Each row comes from the steps of one walk. Every step used is in the known rows, and no mark comes twice. Write the walk behind each row, first mark first.
Known rows:
lugiman, noram, lekil, mugisa, zazi, noga: -15,-18,4,6,9,-8,-4,3,-15,-25,-27,14,28,0,-38,-5,-15,6,10,-17,4,42,1,-15,38,27,26,2,19,8,16,0,27,1,11,-17,-3,12,11,-18,9
lekil, mugisa: -31,-27,7,-5,-4,-34,-11,2,1,-13,5,16,6,8,-5,5,-16,1,5,-15,30,23,-5,19,7,20,1,12,12,-3,21,-3,-1,6,4,-9,-5,-1,15,-7,-9
nedu, lugiman, noram: 5,-29,-1,-6,9,-14,-8,14,6,4,-4,-9,14,8,12,4,-9,-11,27,-32,15,15,-1,-6,1,5,5,-14,7,-1,-25,12,20,-9,-4,7,-11,-17,49,27,28
tamad, zazi: -11,-19,19,0,-14,-7,-18,3,-1,13,21,7,13,1,-9,-1,11,-5,12,-13,31,24,-14,-3,19,3,-8,2,-1,-14,6,23,4,-20,-11,-3,-7,-12,22,0,7
tamad, zazi, lekil, noga: -26,-27,-13,17,-11,-7,0,-12,-25,28,26,0,0,0,-6,-10,24,-22,-10,7,20,14,-43,-7,32,-5,-24,-11,-13,4,9,18,-5,-22,9,-7,6,0,-14,-5,-7
nedu, lugiman, mugisa: -8,-23,12,-7,16,-10,-11,-6,-5,17,-3,14,18,19,23,-4,-15,-26,10,-12,0,15,-14,5,0,-6,-9,6,-31,-17,-10,17,21,1,-3,-1,-4,-20,51,20,-15
lugiman, mugisa, nedu, zazi: -24,-6,21,-15,-3,12,-16,16,-7,16,7,7,27,10,13,-4,-13,10,9,7,8,13,-1,18,8,-24,-2,43,11,-14,1,12,-2,5,14,-1,26,-33,32,23,2
mugisa, zazi, lugiman, noram, lekil, noga: -12,-5,-7,0,-9,26,2,-7,-24,0,-34,26,18,3,-39,-16,21,-39,35,-23,7,13,4,-30,33,6,21,-30,13,-1,9,29,17,-18,10,-17,-5,12,20,-19,-11
tamad, zazi, lekil, nedu: -28,-9,-5,11,0,-9,-3,-22,-20,8,28,12,8,-8,-2,17,7,5,-7,0,36,20,-21,7,9,3,7,7,1,5,4,2,-14,-10,11,0,7,11,-10,13,24
mugisa, nedu, lugiman, noram, lekil: -4,6,6,-21,0,-3,-8,19,2,-10,-6,7,15,6,4,-12,-1,4,13,-28,-2,7,-12,4,-1,-12,32,9,33,-13,2,1,22,-3,6,15,-11,-6,30,30,56
nedu, zazi, lekil, mugisa: -38,-25,13,3,9,-19,-19,12,-13,-7,-15,-15,16,6,-12,19,-15,24,4,5,14,32,-12,12,21,-13,6,17,6,-3,-3,4,-9,-2,21,-7,18,-4,-9,5,-15
lekil, nedu, zazi, lugiman: -21,-8,8,-11,8,16,-27,15,-9,14,-25,27,27,-8,-21,23,-5,-2,32,-25,33,17,11,14,7,-11,26,9,19,0,-14,12,-8,-6,13,-17,4,-10,11,23,-16
noram, lekil: -27,-1,29,-12,-14,0,-16,-13,-23,-6,3,28,-2,3,-18,9,12,-12,5,-20,19,38,-3,-3,0,-1,18,-3,9,-27,12,12,21,-3,-10,-7,2,4,26,7,16
mugisa, zazi, lugiman, noram, lekil, nedu: -14,13,5,-8,4,25,9,-19,-14,-11,-34,39,23,-7,-41,11,2,-15,38,-32,25,12,25,-14,14,14,44,-10,33,6,-3,5,-1,-5,13,-6,-7,24,24,-2,24
mugisa, zazi, noga: -5,-36,-1,13,12,14,-18,-20,-14,28,-11,13,16,-8,-10,-8,-6,-7,21,-13,-3,37,1,-12,16,11,11,-18,-11,13,-16,33,19,-13,-12,-23,10,-20,12,-10,-40
nevam, lekil, nedu, zazi, lugiman: -14,-15,11,-10,18,30,-34,7,-24,22,-16,10,22,-1,-23,32,8,-6,32,-17,36,19,11,9,1,-26,49,2,10,-23,-10,4,0,-19,14,-21,27,-5,21,19,-34
zazi, lekil, mugisa, nedu, lugiman: -36,-12,-15,-3,20,-33,-9,18,1,3,1,-5,9,17,20,-11,-26,27,-13,-4,-2,-9,-26,34,-1,-7,13,6,3,7,13,-21,-14,8,25,11,2,-1,-14,8,-6
nevam, lekil, noga: -9,-39,-12,-1,0,5,-28,-8,-25,21,23,13,-13,-8,1,1,19,-43,-1,-9,21,14,-17,-8,5,-8,28,-22,-9,-21,16,14,17,-24,-1,-14,17,-17,17,1,-25
lekil, nedu, lugiman: -7,-20,-12,-2,16,-13,-26,-2,4,14,-3,30,13,-3,15,3,-25,-31,17,-23,15,6,-17,22,-8,-6,22,3,-9,-4,-5,-9,11,-3,2,1,-11,-16,10,36,9
noram, lekil, nedu: -34,4,12,-12,-6,-4,-16,-20,-21,-20,7,52,-3,-6,-11,12,-1,-16,0,-20,29,32,-8,9,-2,6,40,18,25,-21,20,-9,13,2,5,-3,-3,1,6,16,38
nedu, lugiman, mugisa, zazi, lekil: -13,-19,2,9,33,8,12,-37,-13,27,-14,2,26,24,19,-14,-21,-24,10,9,-20,13,-10,-12,3,-18,-5,-12,-45,-5,-34,24,4,-1,9,11,15,-12,31,2,-44
tamad, zazi, noga: -12,-24,9,13,-13,-7,-14,7,-15,19,10,4,19,-8,-13,0,19,3,0,-14,24,37,-25,-1,28,11,-3,-5,-12,2,0,28,19,-20,-9,-24,4,-9,11,-6,-4
nevam, lekil, mugisa, zazi: -6,-27,6,6,21,4,-23,-22,-7,-1,6,6,17,8,-16,1,-15,-10,22,-3,17,11,12,-10,5,0,38,-4,-13,-15,11,3,0,-5,7,-9,11,-8,9,-20,-48
libego, zazi, lugiman, mugisa: -35,-6,24,-12,-19,-10,0,3,-19,0,-14,17,23,15,-21,1,20,4,14,-8,30,18,3,2,31,12,-6,-2,-23,-15,-11,26,-8,-6,-5,-14,10,-3,41,-18,-49
nevam, lekil, nedu, zazi: 0,-17,8,-4,18,22,-36,-4,-15,17,9,9,18,-12,-10,30,-3,-5,23,-5,33,25,2,5,-4,-25,47,21,10,-28,-4,1,3,-14,11,-6,27,-31,10,28,6

Write each row's walk:
-14,-11,-5,-12,2,-4,-21,16,10,26,2,15,11,11,24,-9,-14,-8,10,-11,4,-5,-15,24,-8,-14,12,-2,3,-1,4,7,9,-3,0,3,-6,-26,13,30,2
mugisa, nedu, lugiman
-17,-20,9,-16,-3,-3,3,10,-8,-6,-9,-3,9,6,-15,22,15,13,26,-30,39,12,23,-5,8,14,10,-32,23,3,-16,20,2,-14,-3,-14,-4,17,53,5,7
zazi, lugiman, noram
-10,-28,-8,3,6,9,-41,13,-13,15,-19,15,20,-25,-8,15,-12,5,13,-9,15,46,-7,15,17,-6,18,23,9,1,-10,10,16,-9,10,-23,16,-21,-9,26,7
lekil, nedu, zazi, noga
-12,-22,11,3,13,9,3,-34,-7,19,2,22,19,10,5,-9,-15,-22,21,0,7,22,7,-13,7,6,-10,4,-24,-6,-3,26,4,5,-10,1,15,-12,49,-8,-37
lugiman, mugisa, zazi
-11,-14,1,-15,4,17,-14,21,-5,2,-28,4,31,-9,-24,25,-2,9,36,-34,40,13,22,4,19,-1,26,5,36,6,-24,9,-5,-10,20,-10,6,-1,31,25,19
lekil, nedu, zazi, lugiman, noram
-2,-24,-24,12,41,10,0,-25,5,10,-20,-2,28,-3,12,3,-29,-16,22,-13,-3,13,-5,-15,-1,-4,29,-16,-4,21,-35,1,-7,-13,22,12,3,-3,9,23,17
mugisa, zazi, lekil, nedu, lugiman, noram
-15,-13,-15,7,10,-27,-9,11,0,-12,-10,-10,15,-8,6,-6,-10,17,6,-6,20,15,-18,-1,20,-2,23,-10,-6,-1,-28,-6,-12,-28,19,15,-4,-19,-5,30,34
libego, zazi, lekil, nedu, lugiman, noram
-12,-23,-27,0,30,-18,-1,-6,-4,-6,-6,-7,9,1,17,13,-19,-1,3,-18,14,12,-13,1,-15,-3,24,-9,13,8,-23,-6,-6,-12,19,13,-3,2,17,39,46
zazi, lekil, nedu, lugiman, noram
-37,9,12,-12,-10,7,12,17,-14,14,17,14,33,23,-2,-4,16,8,7,-8,30,-15,-9,15,14,3,-9,9,-3,-2,19,22,-12,4,7,-6,7,10,31,-14,-17
tamad, zazi, lugiman, mugisa, nedu
-23,-21,22,0,5,5,-15,2,-20,28,-11,-14,5,-3,-3,19,-2,17,11,6,14,40,-5,-5,14,-26,-2,2,8,-9,-24,21,0,-12,6,1,22,-16,9,25,-9
nedu, zazi, lekil
-4,-22,-4,-4,18,4,-23,-20,-18,7,30,21,-6,-8,7,21,2,-4,8,-9,35,19,1,7,-11,-4,51,2,8,-16,2,-7,1,-14,5,-7,17,-6,18,11,7
nevam, lekil, nedu
-12,-7,29,-16,-18,-12,-4,-7,-12,-18,-1,12,-3,4,-16,9,11,5,11,-28,26,35,7,-20,7,9,20,-6,35,-18,5,12,24,-12,-4,0,-6,5,39,13,51
lugiman, noram, lekil
-14,-18,12,-7,1,12,-37,1,-1,13,0,24,17,-14,-5,22,-16,-9,22,-14,28,29,2,11,5,-14,15,21,15,-5,-10,9,-1,-3,11,-4,12,-26,10,33,4
lekil, nedu, zazi
-18,-17,16,-12,-23,-12,-5,24,1,-7,-18,-10,11,3,-27,7,24,25,26,-25,42,18,20,-11,38,13,-1,-30,17,4,-19,24,-8,-26,-3,-14,-4,-1,37,2,-5
libego, zazi, lugiman, noram
-37,-9,-2,-13,-3,-27,-15,21,4,-21,17,15,8,10,3,-6,-25,23,-2,-6,25,-5,-9,35,5,14,4,20,29,2,35,-15,-10,9,12,1,3,-4,-2,4,6
lekil, mugisa, nedu
5,-10,16,-14,4,-11,-9,9,-3,-4,-14,5,12,9,-7,1,3,-19,20,-33,7,28,-9,-13,-1,-7,21,-7,18,-21,-6,9,40,-10,1,9,-15,-6,37,24,37
nedu, lugiman, noram, lekil
-6,-2,17,-11,-3,13,-24,10,-13,-19,-12,20,21,-15,-29,18,-4,-4,25,-25,32,39,8,-6,17,-12,33,26,44,-19,-3,-4,14,-11,19,6,4,-12,21,34,71
lugiman, noram, lekil, nedu, zazi
-34,-9,4,-18,-6,-10,2,-6,-10,1,22,18,9,14,23,-5,-6,3,-8,0,15,0,2,19,-9,2,-3,18,9,-12,19,12,-7,7,7,-1,18,-7,36,7,1
lugiman, mugisa, nedu
-19,18,8,-10,-17,5,7,3,-22,-15,-7,32,32,0,-41,20,25,-1,22,-41,52,12,-5,-4,27,16,29,3,32,-10,15,-2,2,-14,17,-9,-15,30,25,4,58
tamad, zazi, lugiman, noram, lekil, nedu
-25,-33,-3,9,-1,7,-24,8,-28,31,0,-3,2,0,-3,0,7,-17,3,12,5,27,-25,1,28,-30,-4,2,-2,-1,-7,22,2,-17,12,-9,26,-23,-11,13,-20
nedu, zazi, lekil, noga
-31,-16,-14,6,28,8,12,-59,-20,4,6,25,11,4,13,5,-20,-14,0,13,3,15,-6,-6,-1,3,15,11,-17,11,-9,8,-19,0,14,0,29,5,14,-6,-12
lugiman, mugisa, zazi, lekil, nedu
-47,20,4,-21,-12,-14,6,32,-8,-41,-14,17,20,17,-27,4,1,31,7,-26,25,-4,4,19,17,17,29,6,56,-4,40,-14,0,8,24,-9,-5,34,16,-12,26
zazi, lugiman, noram, lekil, mugisa, nedu
-29,-10,23,-10,-24,-7,-16,9,-13,8,-16,8,12,-1,-22,-3,19,12,26,-21,38,17,9,1,32,6,-3,-23,-7,-5,-11,23,-6,-21,-12,-16,-4,-3,20,-6,-44
libego, zazi, lugiman
6,-26,-19,-7,19,-11,-17,10,12,-7,-3,10,16,-4,16,11,-21,-18,22,-36,21,8,-2,4,-10,5,18,0,16,4,-17,-2,10,-6,11,9,-17,-12,26,42,45
lekil, nedu, lugiman, noram
-19,5,4,-10,8,1,-22,-10,-11,-3,-9,50,9,0,-1,-1,-11,-34,10,-25,13,24,-21,13,-6,-10,43,6,4,-25,11,-14,21,1,9,4,-13,-8,7,31,34
noram, lekil, nedu, lugiman
-22,-18,-16,1,29,-12,-9,-22,-8,10,-7,14,1,3,22,8,-19,-7,-1,-7,5,15,-24,16,-9,-13,24,-5,-11,8,-11,-11,-3,-9,13,6,-3,-7,-3,33,13
zazi, lekil, nedu, lugiman
-35,11,5,-15,9,-17,-21,22,-2,-17,-6,27,17,19,1,-17,-23,-2,-3,-16,-1,4,-29,34,1,-9,29,25,18,-19,41,-21,17,17,16,8,-13,-3,-8,15,15
noram, lekil, mugisa, nedu, lugiman
-24,-25,-3,-4,8,-3,-37,42,-4,1,-8,-1,25,-2,-8,-4,-19,37,-3,-3,2,24,-18,39,24,-1,10,35,20,13,20,-1,3,7,20,-23,16,-26,-17,4,-4
lekil, mugisa, nedu, zazi, noga
-1,-22,-1,-2,22,14,0,-1,0,-5,-13,-10,37,15,-29,19,0,10,41,-18,26,2,26,-23,19,12,38,-22,14,0,-1,9,-3,-12,13,-15,12,21,33,-25,-38
nevam, lekil, mugisa, zazi, lugiman, noram
-1,-12,-11,4,38,9,-9,-31,2,17,-12,39,39,7,19,-16,-40,-47,24,-14,-3,3,-4,1,-7,-2,4,12,-31,1,-14,5,9,9,6,5,0,-21,26,20,-12
lekil, nedu, lugiman, mugisa, zazi
-20,-8,23,-1,-17,0,-5,1,-11,19,3,12,23,8,-23,13,30,-2,28,-24,43,11,-8,0,28,6,-3,-14,-6,-6,-6,27,-2,-16,-5,-18,-11,7,29,-7,-31
tamad, zazi, lugiman
-28,-4,7,-16,-1,1,-11,62,8,-13,-14,-16,42,10,-20,15,-14,44,33,-22,27,-11,8,23,27,3,13,22,48,9,6,3,-17,1,30,-9,6,2,18,9,2
lekil, mugisa, nedu, zazi, lugiman, noram
-30,-14,7,-4,10,-6,-12,0,0,0,-29,18,31,12,-27,1,-13,-3,36,-15,18,9,9,6,18,21,15,-9,-1,15,6,11,-9,-1,0,-20,-2,11,13,-23,-65
lekil, mugisa, zazi, lugiman
-23,-9,-12,10,7,-10,-22,0,-7,6,-12,14,8,-7,3,-8,-7,3,2,-4,11,22,-24,9,14,-16,23,-13,-24,2,-25,-9,-9,-18,12,13,-4,-23,-24,26,-2
libego, zazi, lekil, nedu, lugiman
